Each row was made from one path, in order. Every step used is in the known rows, and no mark comes twice. Write each row's path.
Known rows
fomoken > ridi > nuzomeg: [ 28  14  24 -15 -24  -8 -37  22   0  20   0  -5   9  23   6  -9 -17   1
   2   5  32 -27 -17]
posim > subor > nuzomeg > tivu: [  8 -16  43 -11 -24   5 -29   6  -9  26  -3  20  -8   8  -4  -3 -39   4
 -10  15  13 -34  -8]
fomoken > ridi > posim: [  4  13   2  -6 -12 -10 -34  13   0   6  -6  14 -10  -9  -3   9  -8  15
   1  10  26 -11 -12]
tivu > nuzomeg: [ -4   5  12  -6 -31 -26 -22  -7 -10   9  -5 -18  14  26  23  -4 -12  19
  17   6  13 -20 -10]
ridi > nuzomeg: [ 12  12   9 -15 -33   3 -18  -7   3  19  -4   3   3  23   8  -9 -18   8
   8  -2  35 -32 -21]
fomoken > ridi > posim > subor > nuzomeg > tivu: [ 21  -8  36 -11 -23  -3 -46  24  -2  22   3  39 -22 -15 -13  10 -35  11
 -10  22  21 -35 -13]
posim > ridi > nuzomeg: [ 31   8   9 -12 -49  -8 -47  12  10  14 -20   8  14  12   2 -14 -25   5
   3 -14  31 -44 -48]
nuzomeg > ridi > posim: [ -7  11 -25 -21 -12  -1  -9  -8  10  -9 -13  24 -28  -4  -8   5  -8  36
  -2  -5  46 -27 -24]
zemo > tivu: [ -7  19  15 -13   0  -8 -29   1 -11  13  -9   6   7   0  13  12  -3  27
  -4  -1  15 -29   1]
ridi > posim > subor: [  9  -9  -2 -12 -43  -7 -27  -3  -5  10  -8  14 -28 -27  -1   9 -19  23
   2   0  22 -19 -19]
tivu > fomoken > ridi > posim: [  4   2  13 -10 -13 -25 -41  18  -4  19 -18   7  -9 -12  -5  -8  -6   6
   9  12  11  -8  10]
fomoken > ridi > nuzomeg > subor > posim: [  7  15  34 -24 -20 -14 -48  27  21  18   0  -1  -8  15  21  -9 -36  15
 -43   9  18 -31  -8]
fomoken > ridi > posim > subor: [ 24  -4  14 -11 -33 -18 -45  25  -8  11  -4   7 -23 -26  -5  12 -19  16
  -6   8  18 -13 -12]
subor > nuzomeg > tivu > zemo: [-18  -1  25   0 -18  10 -38  -2 -10  46 -22  38   1  20   7  -3 -23   4
   3  10  14 -35  -4]
subor > posim > ridi > fomoken: [ -5  17  11  14 -22 -21 -47  -8  16   1 -41  17  15 -11   8 -12 -36  15
 -27 -19  26 -25 -22]
posim > subor > nuzomeg > tivu > fomoken: [  7 -27  53 -14 -25 -11 -38  11 -12  39 -15  13  -8   5  -4 -22 -38  -5
  -3  18   0 -32  15]
fomoken > ridi > posim > subor > nuzomeg: [ 27 -10  32  -1 -40 -13 -35  24  -2  19  -3  23  -9 -12  -9   5 -34  14
 -17   4  17 -27 -29]
ridi > posim > subor > nuzomeg: [ 14 -13  16  -1 -51  -1 -16  -3   0  17  -7  32 -15 -12  -7   4 -33  21
  -8  -4  22 -33 -35]
tivu > fomoken > ridi: [  5  -4  36 -10  -4 -30 -44  28 -13  24 -19 -20  11  13   3 -21 -10  -7
   0  15   0  -2  21]
nuzomeg > subor: [ -9  -1   6 -21 -20  -6 -22   0  -1   6  -8 -16 -17   7  22  -9 -24  25
 -23  10  12 -16  14]
tivu > zemo: [-16   1   3  -1 -28  -6 -37  -3 -17  36 -28   8   1   9  19  -4  -6  10
   7  -2  11 -14  -4]
fomoken > ridi: [  8   8  25  -6  -3 -15 -36  23 -10  10  -7 -14   9  15   5  -4 -11   1
  -6  13  14  -3  -3]
zemo > tivu > fomoken > ridi > posim > subor: [ 23  -3  31 -21 -19 -38 -65  35 -19  28 -14  14 -21 -44  -1  10  -9  24
  -3   6   2 -30  21]
zemo > tivu > nuzomeg > subor: [ -5  11  16 -27 -26 -35 -37   3  -7  11   3 -14  -7   5  44   9 -18  50
 -12   7   5 -47  18]

Write each row's path
[ -5  11   8   0 -28 -25 -51  -4  24   1 -38   9  -6 -17  21 -16 -52  30
 -50 -12  21 -32  -2]	nuzomeg > subor > posim > ridi > fomoken
[ 22 -26  69 -13 -14 -24 -54  41 -15  41 -12   6  -2   5  -8 -20 -38 -11
 -12  27  -3 -25  21]	posim > subor > nuzomeg > tivu > fomoken > ridi
[ -2  18   8 -27  -5 -32 -27   3  -7   1  -3  -2   1  17  20  11  -6  48
   3  -5  28 -51  -8]	zemo > tivu > nuzomeg > ridi
[ 16  11  -1  11 -33 -18 -41 -10   2   2 -38   4  10 -10   7 -15 -32  16
  -5 -13  34 -28 -10]	posim > ridi > fomoken
[ -1   1  16 -13 -10  -1   0   0   7   3 -13  15   3  35  -6 -14 -28  20
 -19  -5  37 -36 -30]	subor > nuzomeg > ridi
[ 26 -22  41  -5 -40 -29 -42  30  -6  33 -16  17  -9 -15 -11 -12 -31   6
  -9   7   5 -25  -6]	tivu > fomoken > ridi > posim > subor > nuzomeg
[  0  11 -13  -8  -6 -10  -5 -21   4  -5 -26   3 -15   6   5 -14 -28  30
 -10  -8  56 -25   7]	nuzomeg > ridi > fomoken
[ -2  -3  39 -17  15 -19 -54  27 -14  28 -15  -6  -2   8  -1 -15 -11 -10
   6  30   3  -9  37]	nuzomeg > tivu > fomoken > ridi
[ -2   4   2 -21 -19 -28 -14  -1  -1  -4  -6 -15  -1  33  15  -5 -13  33
   7  -1  32 -31 -16]	tivu > nuzomeg > ridi
[ 29   2   6 -26 -56 -13 -50  15  16  13 -16  -3  -8   6  18 -18 -37  21
 -22  -8  25 -51 -26]	posim > ridi > nuzomeg > subor
[ 15  -9  -9 -26 -50 -33 -26   0   1  -1  -3   7 -32  -9   9   8 -21  46
   8  -4  36 -42 -28]	tivu > nuzomeg > ridi > posim > subor
[ -4  18  19 -12 -18 -30 -33  -2 -13  12  -1  -5  14  11  28  13  -3  36
  12   1  10 -40  -2]	zemo > tivu > nuzomeg
[-13  12  23   2 -16 -18 -53  13  14   4 -29  12  22   6   0  -8 -21   6
 -27 -13   5 -20 -44]	subor > posim > ridi
[ 16 -19  26 -16 -30  -9 -12  12  -2   8 -11  10  -9  18  -7 -10 -37  21
 -28  -6  29 -39 -30]	posim > subor > nuzomeg > ridi
[-30   7  20 -17  -8  -9 -29   1  13   7 -12  -1 -12   7  23  -7 -28  23
 -44   4   3 -14   1]	nuzomeg > subor > posim
[ 25 -12  16  -3 -34 -13  -6 -10   2   6 -25  15 -15   4  -3 -15 -55  30
 -26 -13  51 -43  -8]	posim > subor > nuzomeg > ridi > fomoken
[-26  19  29 -21 -14 -37 -45   4   8  12   0  -1  -1   3  42  13 -21  49
 -33   3  -3 -46   6]	zemo > tivu > nuzomeg > subor > posim
[-10  17  30 -19 -28 -50 -73  21  16   6 -15   2  10  -6  38   8 -28  47
 -38 -10  -8 -58 -19]	zemo > tivu > nuzomeg > subor > posim > ridi
[-28   6  23 -16 -26 -33 -32   0  13   6  -4 -13  -2  19  39  -4 -29  32
 -28   8   1 -26  -2]	tivu > nuzomeg > subor > posim
[  4   9   6   1 -16  -5   6 -21  11   1 -27  21  -3  20  -2 -18 -44  28
 -19 -11  57 -40  -9]	subor > nuzomeg > ridi > fomoken
